(in the rows, 128 means zero)
Known rows, with every step that occurs
d > l > r > p: [119 145 134  95 174 147 129  79 124 139 106 128 132 164 103 124 166 167
 129 110 134 117 120 142 109]
x > d > l: [173 101 122 131 120 115 126  70 122 176 129 160 176 160 126 125 159 117
 110 104 122 163 124 145  98]
c > l > r > x: [142 132 140 152 158 159 116  47 135 110 103 115 119 145 144 112 200 165
 107 128 143 172 113 119 106]
c > r: [109 135 135 175 138 148 144 147 132 114 117 129 138 113 137 145 154  97
 122 122 135 151 131 134 129]
l > x > d > c > r: [131 116 148 204 142 140 124 124 137 122 114 149 168 126 140 141 174 123
 110 122 153 176 122 126 132]
d > l: [175 114 120 112 111 118 137  55 126 172 134 139 160 144 112 129 146 115
 112 116 121 148 132 148 112]
x > d > l > r: [140 122 136 117 126 137 128  67 132 147 112 153 177 174 116 135 175 129
 119  96 112 162 132 125  97]
x > c: [103 118 133 126 160 135 123 154 122 136 121 141 144 166 136 146 156  91
 120 120 149 112 115 153 126]
d > c > l > r: [145 131 139 128 121 142 126  65 134 142 105 129 139 160 134 124 214 160
 109 108 136 151 130 113 137]
l > x > d > c: [159 101 145 169 134 116 101  95 135 141 123 155 172 147 131 122 155 165
 113 127 154 164 114 115 132]
d > l > r: [142 131 134 105 119 139 136  56 134 144 115 139 166 162 106 138 166 129
 121 104 111 151 137 127 108]
z > x > c > l > r > d > p: [151 126 144  99 176 154 139  84 119 172 116 152 147 122 149 127 216 126
 132  92 139 132 112 146 131]
l > r > p: [ 96 152 138 103 183 152 124 115 125 117 103 123 116 157 112 123 158 173
 136 117 137 108 118 132 117]
d > l > x: [158 122 135 130 143 131 112  44 133 139 118 143 169 129  99 134 132 140
 132 113 112 168 139 119 106]
l > x: [125 131 140 140 156 139 105  94 134 109 114 134 145 117 110 133 119 148
 144 122 116 154 137 106 117]
l > x > c > r > d: [ 87 142 149 197 176 158 130 148 135 121 110 164 133 110 130 154 170  89
 144  87 168 128 109 116 135]
c > x: [115 124 135 148 158 121 137 134 130 132 118 133 115 112 151 137 154 157
 144 121 133 152 132 137 127]
c > x > p: [105 107 138 113 205 119 123 145 132 160 126 123 133 141 121 148 179 161
 115 127 123 147 135 144 100]
l > r > x: [130 133 144 148 160 157 116  66 139  96 109 118 128 141 132 119 164 157
 115 136 139 166 112 119 101]
x > c > p: [129 110 134 101 197 124 115 181 114 156 124 145 109 152 114 143 235 124
  96 133 125 139 108 139 134]
x > c > l > p: [122 113 134 125 197 139 129  86 116 152 107 139 129 154 174 138 220 121
  89 117 144 146 120 144 111]
c > l > r > p: [109 150 135 106 182 153 123  95 121 132  97 119 107 160 124 116 194 181
 128 109 141 114 119 132 121]
l > r > x > c > p: [130 113 142 111 212 139 110 151 119 141 115 140 109 159 116 138 252 138
  89 137 131 158 101 134 122]
c > x > d > l > r > p: [114 138 138 110 190 142 126  89 123 143 101 140 136 167 118 125 182 178
 134 103 136 134 117 143 100]
l > r > d: [100 151 146 152 147 150 131 119 138 124 115 156 123 122 119 138 156 129
 151  87 148 118 114  95 133]
z > x: [113 137 119 131 144 127 118  83 125 123 119 138 141 113 105 115 115 188
 145 115 114 174 133 141 148]

Rows
[139 128 138 139 131 141 117  58 131 143 100 142 152 163 133 118 215 182
 113  99 132 174 128 117 136] => z > x > d > c > l > r
[152 122 145 168 123 121 125  99 139 150 133 150 136 120 124 125 156 149
 121 119 179 125 105 115 160] => r > d > c
[172  98 137  97 157 132 131 126 114 169 131 146 163 132 166 119 177 111
 117 122 121 140 116 152 103] => x > d > p
[174  96 141 137 180 114 104 135 122 159 129 149 118 142 120 118 243 178
  79 146 140 178  97 121 135] => r > x > d > c > p
[123 113 138 127 171 137 111  94 125 144 113 151 173 167 116 151 159  99
 123 110 138 140 123 147 110] => d > l > x > c
[127 110 137 111 201 133  99 100 131 157 116 121 146 148 105 139 189 163
 106 121 114 154 140 122  96] => c > l > x > p
[ 83 144 143 194 173 154 135 143 132 126 112 165 132 109 129 148 168 103
 145  85 167 135 108 128 146] => z > x > c > r > d
[160  99 139 164 121 111 111 112 132 151 130 152 163 153 140 119 159 155
 104 130 160 152 109 126 137] => x > d > c
[136 110 136 167 159 132  95 108 123 135 106 159 154 148 147 119 174 154
 128 101 125 174 124 107 102] => c > l > x > d
[129 123 121 136 156 136 118  86 114 159 106 136 127 156 149 119 216 147
 113 102 143 152 123 153 146] => z > x > c > l
[158 118 145 126 173 121 118 136 128 161 127 152 107 128 102 131 242 169
  97 127 142 152 104 107 156] => l > r > d > c > p
[ 92 127 139 174 160 153 140 165 128 119 111 138 150 139 143 158 175  71
 115 116 150 140 123 152 127] => x > c > r
[ 89 140 146 193 168 154 138 158 133 127 115 161 127 114 135 152 171  83
 139  90 172 120 106 123 139] => x > c > r > d
[117 116 131 126 204 139 126  69 115 150 104 142 134 149 166 134 217 144
  95 113 140 161 122 148 118] => z > x > c > l > p
[174 102 128 161 138 129 125  54 125 161 122 154 175 154 134 124 177 117
 101 112 134 186 115 148  88] => c > r > x > d > l
[142 116 135 126 180 130 141  51 125 162 122 157 149 130 140 143 175 118
 104 108 138 149 119 134 100] => r > d > l > p
[ 97 148 135 144 188 153 134 143 122 118 107 121 112 130 125 129 159 145
 129 123 151 117 116 148 124] => c > r > p
[107 137 138 162 190 144 123 119 123 127 105 137 134 136 123 120 171 179
 123 120 162 144 109 151 135] => z > x > d > c > r > p
[117 139 136 104 179 145 122  87 122 141 104 138 140 172 109 122 173 168
 128 105 134 126 116 140 101] => x > d > l > r > p
[127 112 140 107 211 129 104 164 117 147 117 148 118 148 104 145 230 135
 103 130 119 152 112 128 128] => l > x > c > p
[165 124 127 135 122 124 139  57 129 176 132 158 151 129 109 132 155 111
 126  95 140 136 119 134 121] => r > d > l
[156 126 143 165 151 138 103  55 134 140 108 141 136 119 123 121 183 170
 128 107 146 162 126 100 139] => r > d > c > l > x
[134 109 144 129 201 132  98  91 135 166 118 131 146 143 104 138 199 170
 106 115 135 151 129 115 110] => r > d > c > l > x > p
[101 120 142 135 179 142 106 132 126 123 111 145 156 159 123 150 150 106
 130 115 141 130 121 137 117] => l > x > c
[114 117 125 157 153 122 104 118 120 130 116 163 160 141 133 114 136 173
 137 104 120 182 120 132 120] => z > x > d
[113 140 140 152 180 146 131 127 126 127 111 123 122 133 124 127 169 157
 119 129 166 122 111 148 136] => d > c > r > p
[144 128 150 162 125 130 126  90 143 143 125 152 144 132 119 130 168 154
 123 112 173 130 108 107 156] => l > r > d > c
[119 118 141 139 176 140 112  96 127 146 113 160 167 159 114 152 164  97
 130  99 147 134 117 140 114] => r > d > l > x > c
[ 92 125 127 129 171 134 115 123 120 132 115 147 154 156 120 137 148 132
 132 111 139 144 119 162 140] => z > x > c
[145 131 141 161 154 142 118  51 136 137 113 156 164 112 100 142 146 127
 140  97 128 168 132 111 112] => c > r > d > l > x
[151 128 139 146 151 136 113  46 135 143 117 155 161 118  97 136 137 138
 142  99 126 159 131 109 111] => r > d > l > x
[164 104 133 100 165 131 126 103 112 166 126 150 170 124 155 113 171 142
 125 116 114 162 119 158 112] => z > x > d > p
[112 135 145 166 194 148 117 123 127 122 103 136 136 137 124 127 172 165
 123 122 163 138 110 139 125] => l > x > d > c > r > p
[125 110 140 197 168 144 109 127 128 111 111 150 148 142 161 120 171 131
 111 122 147 183 105 128  93] => c > r > x > d
[125 107 138 120 204 136 107 109 134 142 127 111 134 150 113 132 173 155
  93 146 133 151 119 138  86] => r > x > p
[137 118 125 134 148 137 122 108 116 163 110 131 120 163 158 126 223 118
 105 107 149 129 121 147 136] => x > c > l
